What can hang from each mark:
mebe: dimi donuv lepu tovit
donuv: mebe rodifep
rodifep: dimi donuv lepu tovit
tovit: dimi mebe
lepu: mebe rodifep
dimi: mebe rodifep tovit

Every row comes from one small tree of marks. Brackets hold a mark, then the marks that hang from it, in alphabetical order. Every link used is in the known rows. Which tree was each row made from?
Known rows:
{rodifep dimi donuv {lepu mebe} tovit}: [-72.3  20.6  -7.0 -38.3   0.3  -3.0   7.2  10.2 -22.2 -19.2 -56.9 -25.4
 -22.4  13.2   7.4 -28.0 -21.1  -6.3  40.1 -14.1 -29.8  31.9 -73.1  31.9
 -25.9  -8.2  22.1   2.7]
{rodifep dimi tovit}: [-48.8   1.6  -4.7 -20.6 -13.6  -7.2  17.4   0.4   3.2 -18.8 -46.4 -21.8
 -22.1  13.2  13.1 -20.8 -21.0  -8.9  24.1 -20.4 -12.2   4.8 -56.0  22.9
 -16.4 -18.9   5.5   7.5]
{rodifep {dimi mebe}}: [-51.6  22.0  -2.7 -36.0   4.6  -5.4  -0.6   8.5  10.1 -21.2 -44.3 -18.6
 -30.9  11.6  21.1 -13.4 -13.5 -17.5  24.2 -18.8  -0.5  -4.7 -40.0  24.2
   7.8  -7.4   3.7  14.9]
{lepu mebe}: [-66.3   7.0   2.2 -38.6  -2.0 -30.1 -14.1  18.6  -5.2 -20.6 -43.6 -14.8
 -24.9   3.2  14.0 -23.0 -10.8  -5.1  12.6   0.6  -7.5  -0.9 -30.0   6.5
 -11.0  -6.4   0.8  10.4]
{lepu {mebe dimi donuv} rodifep}: [-76.1  25.9  -5.2 -13.4  -3.6 -32.7  -9.7  -3.6  -9.2 -29.1 -40.3 -16.6
 -29.9  -1.8   9.5 -35.1 -13.4  14.1  31.0   8.5   2.7  17.9 -36.5  13.8
 -18.4  11.2 -10.0  -5.5]
{lepu rodifep}: [-65.4  20.1  -1.1 -10.3 -15.2  18.3 -12.1  -9.7  -5.8 -20.7 -48.0 -12.2
 -16.9  -6.8  13.0 -24.6 -10.0  -1.0  22.5 -15.5  -7.8   4.0 -42.3   7.0
  -5.4  -3.5   4.7   7.4]
{donuv rodifep}: [-65.6  26.6   3.7 -21.4  -4.9  12.9  -0.9  -8.0  15.6 -20.1 -51.3 -21.4
 -27.0  -6.6   5.3 -19.8 -11.8  -8.7  27.6 -17.5 -20.5   2.7 -39.4   3.1
  -7.7  -3.0  -7.5   3.5]
{tovit dimi mebe}: [-44.7  18.9  -4.7  -1.4  19.4  -2.2 -17.9 -26.8   0.0 -15.8 -35.7 -14.0
 -32.7  -5.4  11.4   2.0  -9.8 -25.5  13.3 -16.9  14.7  -5.2  -1.4   9.4
   5.4   1.6  -7.3   1.2]
{donuv {mebe dimi}}: [-60.3  25.5 -11.2 -26.0   7.5 -33.5   4.2 -19.4  11.5 -21.2 -35.5 -15.9
 -39.7  -2.9  18.3 -12.6  -6.3  -1.6  18.0  -6.2  -5.9   6.3  -6.1  10.9
  -7.2  -2.6  -0.5   6.5]
{donuv mebe}: [-58.9  18.4  -4.5 -23.3   7.7 -20.8 -11.1  -1.2   4.9 -18.0 -46.3 -14.0
 -28.4  -5.9  15.0 -12.5  -3.8 -11.5   9.5  -6.1 -24.8   0.9 -10.4   1.2
   7.3  -7.4   6.6  13.4]
{tovit {mebe donuv}}: [-50.5  20.2  -1.9  -7.1  16.5 -10.2 -11.0 -13.0   0.6 -21.9 -32.3 -12.4
 -27.6   0.1 -18.4  -9.2  -1.4 -12.0   6.0  -6.9  -1.5  -5.3 -15.2  -3.5
  20.1   4.4 -14.5  -7.7]
{dimi {rodifep lepu} {tovit {mebe donuv}}}: [-53.9  53.9  -4.7   3.2  20.5 -18.2   8.9 -15.7 -16.9 -20.8 -47.9 -12.0
 -25.5  -4.4  -1.3 -10.9 -14.1  -4.7  20.3 -41.5  15.0 -19.1 -55.0   2.4
  12.2   3.7  -8.6   6.4]
{donuv {rodifep lepu}}: [-73.7  38.4   2.1 -19.7   3.0  17.9   1.5 -12.6   8.7 -16.3 -61.2 -17.6
 -26.9 -12.8   3.6 -17.0  -8.4 -16.7  41.9 -26.5 -24.3   6.9 -60.1  17.6
  -4.6   2.8   8.4   2.7]
{mebe dimi {donuv {rodifep lepu tovit}}}: [-71.7  42.2  -8.0  -8.1   9.3 -29.0  36.0 -21.6  10.6 -27.3 -48.9 -21.9
 -42.3  -7.2  -9.5 -21.5 -17.5  -0.2  52.6 -22.1  -9.0  17.1 -67.8  16.8
 -19.4   7.1 -11.4 -13.6]
{donuv {mebe lepu tovit} rodifep}: [-65.1  52.6  -2.5 -21.2  -8.0 -11.6  10.1   0.5   4.3  -9.6 -67.4 -23.5
 -35.6 -24.9   7.6 -20.6  -9.3   0.4  50.6 -21.1 -55.5   7.7 -17.0  10.5
  -9.9  -6.5 -12.6  20.0]
{tovit {dimi {rodifep donuv {lepu mebe}}}}: [-78.9  41.5  -5.6  -9.5  20.2  -5.6  -5.5 -10.3 -22.6 -24.3 -41.6 -17.0
 -16.4  -6.4   8.3 -16.1 -20.7 -13.0  35.4 -24.1 -15.3  14.5 -59.4  12.1
 -19.4   7.2   5.5   3.4]
{dimi mebe {rodifep donuv lepu} tovit}: [-63.9  70.1  -5.4 -34.7  14.4  -9.5  17.2   7.9 -18.2 -26.3 -49.6 -18.5
 -34.2   1.3  16.4 -12.1 -23.1   3.0  38.3 -53.0   5.4 -11.3 -71.4  -2.1
  -3.7  -5.1  -4.2  20.9]
{rodifep lepu tovit}: [-62.0  19.7  -5.7 -27.3  -1.3 -17.0  18.6  -0.6  -8.0 -17.7 -53.4 -12.6
 -26.6  -4.6   5.2 -13.8 -15.2 -11.9  36.6 -31.9 -10.9   0.8 -72.3  16.4
 -13.4 -15.9  16.0   8.4]
{donuv {rodifep {dimi mebe tovit} lepu}}: [-57.3  51.1   0.1 -28.4   7.0   8.2   6.1   0.5   9.2 -14.6 -76.9 -25.9
 -42.5   0.1  26.7 -16.0 -19.2 -18.9  48.5 -38.9  -4.4  -4.1 -60.9  33.9
   3.3  -0.1   6.0  17.5]
{mebe {donuv {rodifep lepu}} tovit}: [-71.3  38.9   0.4 -16.5   2.0  -6.4  24.4   8.5  -1.2 -16.8 -49.4 -15.8
 -25.9  -9.0 -33.9 -21.9  -5.8  -4.4  57.8 -14.5 -50.2  -1.4 -51.3   6.4
   0.9  -2.8 -18.1  -2.5]
{lepu {rodifep {dimi tovit} donuv}}: [-60.2  20.1  -3.8 -15.9 -22.9  38.5  -9.3 -13.5 -12.4 -18.1 -44.3 -21.6
 -17.5  12.5  10.6 -30.4 -16.3  12.0  24.8 -20.3 -18.6  18.7 -46.5  20.2
 -13.1  -1.7   0.1   3.6]
{dimi rodifep tovit}: [-53.6  30.2  -1.1 -15.2  -8.1 -16.8  16.3  -1.9  -5.5 -21.9 -39.7 -14.7
 -21.2   4.1  16.4 -18.6 -22.0   9.3  12.3 -41.3   6.6 -22.9 -54.7  -5.9
 -11.7 -11.9 -13.2  18.9]
{mebe dimi donuv lepu tovit}: [-64.8  34.6  -9.2 -25.3 -11.1 -44.9  41.1  -9.2  -1.2 -17.3 -16.8  -7.4
 -34.8  -3.3 -31.6 -19.1  -5.5  21.3  50.7 -18.6 -26.8   4.7 -38.9  23.4
 -19.1   3.6 -37.9  -7.3]
{donuv {rodifep dimi}}: [-61.5  21.6   2.5 -14.3  -6.5  25.7   1.3 -13.7  20.6 -17.9 -55.2 -25.4
 -23.1   3.2  10.1 -23.4 -14.8 -13.6  29.3 -16.3 -23.1  10.0 -48.3  23.5
  -6.2  -1.4  -0.7   2.4]
{lepu {rodifep dimi}}: [-61.6  14.7  -1.5  -5.6 -18.8  27.2 -13.6 -15.1  -3.0 -18.3 -49.4 -17.0
 -12.6   3.2  17.4 -28.2 -12.4  -6.4  24.8 -13.6 -10.5  12.2 -48.2  26.7
  -3.4  -1.7  11.8   5.5]

Which tree is each row?
[-53.2  24.6  -5.3 -12.1  28.1 -35.1  -2.9   5.3   5.1 -25.9 -38.5 -12.8
 -37.9  -2.6   3.1  -5.4 -12.4 -22.3  30.2 -14.1  -2.3  -7.0 -26.8   5.5
  15.3   3.8 -16.6   0.7]  {tovit {dimi {mebe donuv}}}
[-61.8  50.1  -1.3 -14.2  20.9 -36.9  11.7  15.3  -0.5 -35.2 -41.1 -15.6
 -26.9  -3.6   2.0 -17.2 -17.7  -7.2  25.8 -27.2   1.5 -15.6 -58.8 -12.0
  13.2  -0.4 -18.0  11.5]  {dimi {mebe donuv} rodifep}
[-62.0  14.3  -5.7 -33.6   3.9 -65.5   9.4   9.7  -3.5 -24.8 -31.4 -15.3
 -42.8  12.1   4.7 -25.5 -15.1  17.4  19.5  -0.8   8.0  -2.1 -27.7  10.6
 -17.6   3.4 -24.6  -3.6]  {lepu {mebe {dimi tovit} donuv}}
[-78.7  49.4  -3.6 -17.9   7.7  16.8  10.1 -16.4 -15.4 -25.9 -35.2 -13.2
 -10.3  -1.8  -9.1 -17.8 -12.2  -2.6  28.9 -35.8 -22.1  11.7 -77.0   3.8
 -10.7   0.8   7.6   3.0]  {dimi {rodifep donuv lepu}}
[-45.8  18.8  -5.3 -22.1   7.4 -35.1  20.5  19.9   4.0 -27.0 -54.1 -24.4
 -35.4  11.7   9.0 -19.5 -22.9 -12.9  33.3 -18.6  -7.0  -0.4 -56.3  15.1
   4.4 -12.0  -5.6   7.5]  {rodifep {dimi {mebe donuv}} tovit}
[-58.9  44.3  -7.4   4.1   5.2 -22.6   5.9 -15.7   6.6 -14.2 -80.4 -27.9
 -42.6 -30.3  32.6 -15.5 -23.1 -14.6  46.4 -29.6 -38.2  22.2 -30.3  16.9
 -14.3  -2.3  -2.0  12.9]  {donuv {mebe lepu} {rodifep {tovit dimi}}}
[-56.1  43.9  -3.5 -48.2  -5.9 -27.7  19.3  24.1  -3.4 -15.4 -43.7 -12.3
 -39.4  -8.1   5.9 -10.8 -10.7  -1.1  49.5 -32.1 -17.1 -14.1 -35.0  12.7
  -4.0 -13.3 -18.7  24.9]  {dimi {mebe lepu tovit}}
[-54.1  49.1  -7.3  26.9  26.8 -17.4  -5.2 -33.7 -10.3 -21.1 -38.9 -12.1
 -22.7 -17.4  -4.2  -6.4 -14.2 -14.2  23.4 -35.0   3.3   2.5 -36.8  12.8
  10.0  18.7 -20.7  -5.2]  {tovit {dimi rodifep} {mebe donuv lepu}}
[-47.5  40.7  -2.5 -45.7  -3.0 -35.6  10.4  16.0  -1.3 -15.5 -53.4 -12.1
 -48.0  -3.5  28.0  -9.9 -15.7   2.3  27.7 -44.3   7.3 -18.5 -41.5  17.5
   3.1  -7.1 -14.8  24.7]  {dimi {mebe lepu} tovit}
[-66.9  17.9  -5.3 -38.1  -1.8 -59.3  22.0  18.5  -7.4 -23.7 -23.7 -15.9
 -35.5   8.6 -15.2 -25.7 -11.0  16.8  38.2   8.9 -13.6  -1.3 -19.3   6.1
 -22.8  -4.5 -29.3  -1.7]  {lepu {mebe dimi donuv tovit}}
[-63.8  38.5  -2.5   2.1  -0.6 -16.7  19.1  -4.0   0.3 -13.9 -47.4 -16.0
 -30.7 -18.6 -25.5 -19.3 -12.4  -2.3  62.0 -23.1 -52.0   8.9 -39.2  17.2
  -8.2   9.6 -36.2  -3.8]  {mebe {donuv rodifep} lepu {tovit dimi}}
[-63.3  47.2  -5.9 -13.3  -5.3 -33.2  28.1 -25.9  12.1 -19.8 -42.8 -17.7
 -47.3  -8.2  -4.7 -22.7 -14.5  21.7  41.4 -32.5  -9.9  10.4 -50.5  26.2
 -16.0  16.4 -37.4 -10.0]  {mebe {dimi tovit} {donuv rodifep} lepu}
[-45.1  18.4  -7.6 -20.3  -3.0  17.7   6.2 -15.3  -7.5 -20.4 -40.5 -30.3
 -25.9  16.5   2.2 -16.0 -18.8  -5.7  18.7 -18.4 -10.4  21.6 -33.5  10.8
 -13.1 -12.5  -1.3  -1.6]  {rodifep dimi donuv {tovit mebe}}
[-46.4  29.6  -6.5  -0.4  13.8  -2.2 -16.0 -34.2  -2.5 -11.4 -41.0 -11.4
 -34.1 -15.0  12.8   1.2  -8.0 -20.8  21.8 -30.5   7.4   3.9 -14.2  25.1
   4.1   9.6  -9.1   0.7]  {tovit dimi {mebe lepu}}
[-53.3  44.5  -7.2 -10.5   9.5 -10.1  10.4 -38.0   4.2 -26.7 -24.8 -18.6
 -30.9  -1.2  13.7  -7.8 -14.7  -0.8  13.3 -26.6  36.4  -5.3 -23.7   3.2
 -12.6   0.2 -14.5   2.2]  {tovit {mebe {dimi rodifep}}}
[-68.1  45.1 -13.5 -38.9  -6.9 -19.6  20.9 -13.0  -5.9 -16.4 -24.1 -18.3
 -36.8  -4.2  -9.4 -16.6  -5.7  18.6  42.9 -15.1 -42.7  25.0 -12.2  13.5
 -25.5  -3.3 -17.9   4.5]  {rodifep {donuv {mebe dimi lepu tovit}}}
[-53.7  32.6  -3.0  -7.3  14.3 -14.7  -7.3 -18.9  -5.1 -16.6 -37.4  -8.6
 -28.8  -9.0 -14.9 -10.0  -0.1  -7.0  15.0 -20.2  -9.1   3.6 -27.7  13.5
  18.4  11.6 -16.0  -7.5]  {tovit {mebe donuv lepu}}
[-58.8  58.6  -5.4 -14.3  13.4  13.6   5.2 -20.5 -23.1 -20.5 -41.7 -17.8
 -24.9   0.4   3.9  -9.7 -16.6   3.0  20.9 -47.9   7.8  -4.8 -52.9  -0.9
  -4.2  -1.6  -3.8   8.9]  {dimi {rodifep donuv lepu} {tovit mebe}}
[-73.0  43.7  -7.3  -0.4  18.6  10.7   2.7 -25.5 -14.4 -23.7 -34.7 -13.0
 -13.8  -5.9  -1.8 -10.4 -17.0 -13.6  34.4 -34.7 -18.3  12.6 -62.4  12.6
 -12.5   6.1   4.6  -0.5]  {tovit {dimi {rodifep donuv lepu}}}
[-62.7  28.6  -3.7  -9.2 -26.3  -2.3   2.7 -10.1 -12.4 -16.1 -59.1 -13.7
 -22.5 -16.9  17.7 -27.6 -18.6   6.8  37.3 -34.8 -13.8  14.1 -65.0  20.6
 -17.7  -6.1   2.5  10.7]  {mebe {lepu {rodifep tovit}}}
[-57.3  30.0  -9.3 -20.0  -4.7 -51.4  29.7 -20.1   3.1 -18.7 -25.4  -7.0
 -41.7   0.7  -9.0 -18.7  -9.9  22.3  28.5 -30.7  -1.1   2.8 -47.6  27.8
 -10.9  11.0 -31.9  -8.0]  {mebe {dimi tovit} donuv lepu}
[-49.9  40.1  -3.8 -33.8   8.6 -46.2  11.7  18.3  -3.5 -19.6 -49.0 -10.6
 -47.1  -2.6   6.4 -13.7 -13.2   4.9  30.3 -37.5  -4.9 -15.4 -46.2  10.6
  14.9   2.2 -26.0  11.7]  {dimi {mebe donuv lepu} tovit}
[-77.7  29.6  -5.4 -38.7   9.3  -6.4   0.4  12.8 -28.9 -15.3 -39.4 -15.3
 -25.0   0.8 -12.2 -16.2 -10.5  -4.2  51.4  -7.9 -39.0  15.3 -36.1  15.2
 -22.8  -2.7   1.3   4.6]  {rodifep donuv {lepu {mebe {tovit dimi}}}}
[-48.7  25.2  -7.6  24.1   5.3  -6.8 -10.8 -20.9 -13.6 -23.0 -56.2 -20.4
 -28.4 -13.1  11.2 -17.4 -20.3 -11.4  30.3 -16.4   7.3   8.2 -28.5   1.1
  -3.4   0.2  -7.4  -1.5]  {lepu {rodifep {tovit dimi {mebe donuv}}}}
[-62.2  42.1 -13.3 -35.9  -3.7 -21.5   8.9 -22.0  -5.7 -17.1 -32.4 -17.4
 -42.0  -1.4   7.9 -14.8  -9.0  20.5  25.0 -24.4 -24.0  23.1 -18.5  17.2
 -18.4   4.0 -13.4   2.5]  {rodifep {donuv {mebe {dimi tovit} lepu}}}
[-56.7  35.9  -5.6 -10.5  24.5 -40.1  -1.7   0.3   1.7 -21.4 -42.7  -9.2
 -39.4 -12.2   3.0  -6.8 -12.6 -18.8  36.6 -25.2 -11.2   0.7 -38.4  20.9
  13.3  11.9 -17.0   1.6]  {tovit {dimi {mebe donuv lepu}}}
[-52.3  15.9  -2.7  -8.9 -23.2  20.1  -9.6 -10.6  -4.8 -14.6 -53.5 -17.7
 -19.3   7.5  24.8 -28.3 -17.4   2.9  23.1 -23.5  -2.6   1.5 -45.0  26.4
  -6.2  -5.5   4.8  12.0]  {lepu {rodifep {dimi tovit}}}
[-77.0  59.9  -8.2 -19.5   7.7   0.1  16.0  -2.4 -23.7 -20.7 -41.5 -17.2
 -15.7  -8.6  -8.4 -17.5 -10.7   0.8  41.0 -28.6 -44.5   8.3 -50.2  -3.9
 -10.6  -9.3   4.5  16.6]  {dimi {rodifep {donuv {mebe tovit}} lepu}}
[-53.9  53.9  -0.2 -26.2   6.5 -34.9  10.2  12.9   4.6 -19.8 -64.8 -19.4
 -49.8 -10.9  10.1 -18.0 -17.0   3.0  42.1 -38.9 -12.7  -8.3 -49.6  11.2
   7.7   6.1 -29.3  11.8]  {dimi {mebe {donuv rodifep} lepu} tovit}
[-70.8  40.6 -11.7 -24.0  14.4  -0.6   3.9  -5.0 -18.6 -12.8 -41.7 -14.7
 -29.1  -7.9 -11.4  -7.5  -4.8 -10.8  50.2 -14.8 -54.5  16.6 -19.2  11.9
  -6.2  -4.4   6.1   7.6]  {rodifep {donuv {mebe {tovit dimi}}} lepu}
[-62.5  40.3  -8.6 -39.6   9.3   4.1  19.8   8.3 -11.5 -23.0 -56.2 -25.9
 -33.5  11.3   9.0 -15.1 -21.2 -14.5  49.1 -33.1 -18.3  19.9 -76.1  27.2
  -7.6 -10.9  17.2   8.4]  {rodifep {dimi mebe} donuv lepu tovit}
[-47.3  26.1  -7.9 -12.8   6.7   4.7   9.3 -18.3  -8.3 -13.0 -58.7 -21.0
 -28.2   4.4  13.8  -9.5 -15.5 -24.7  32.3 -30.8   4.3   6.7 -56.4  34.6
   0.1  -9.7  22.0   6.5]  {rodifep dimi lepu {tovit mebe}}
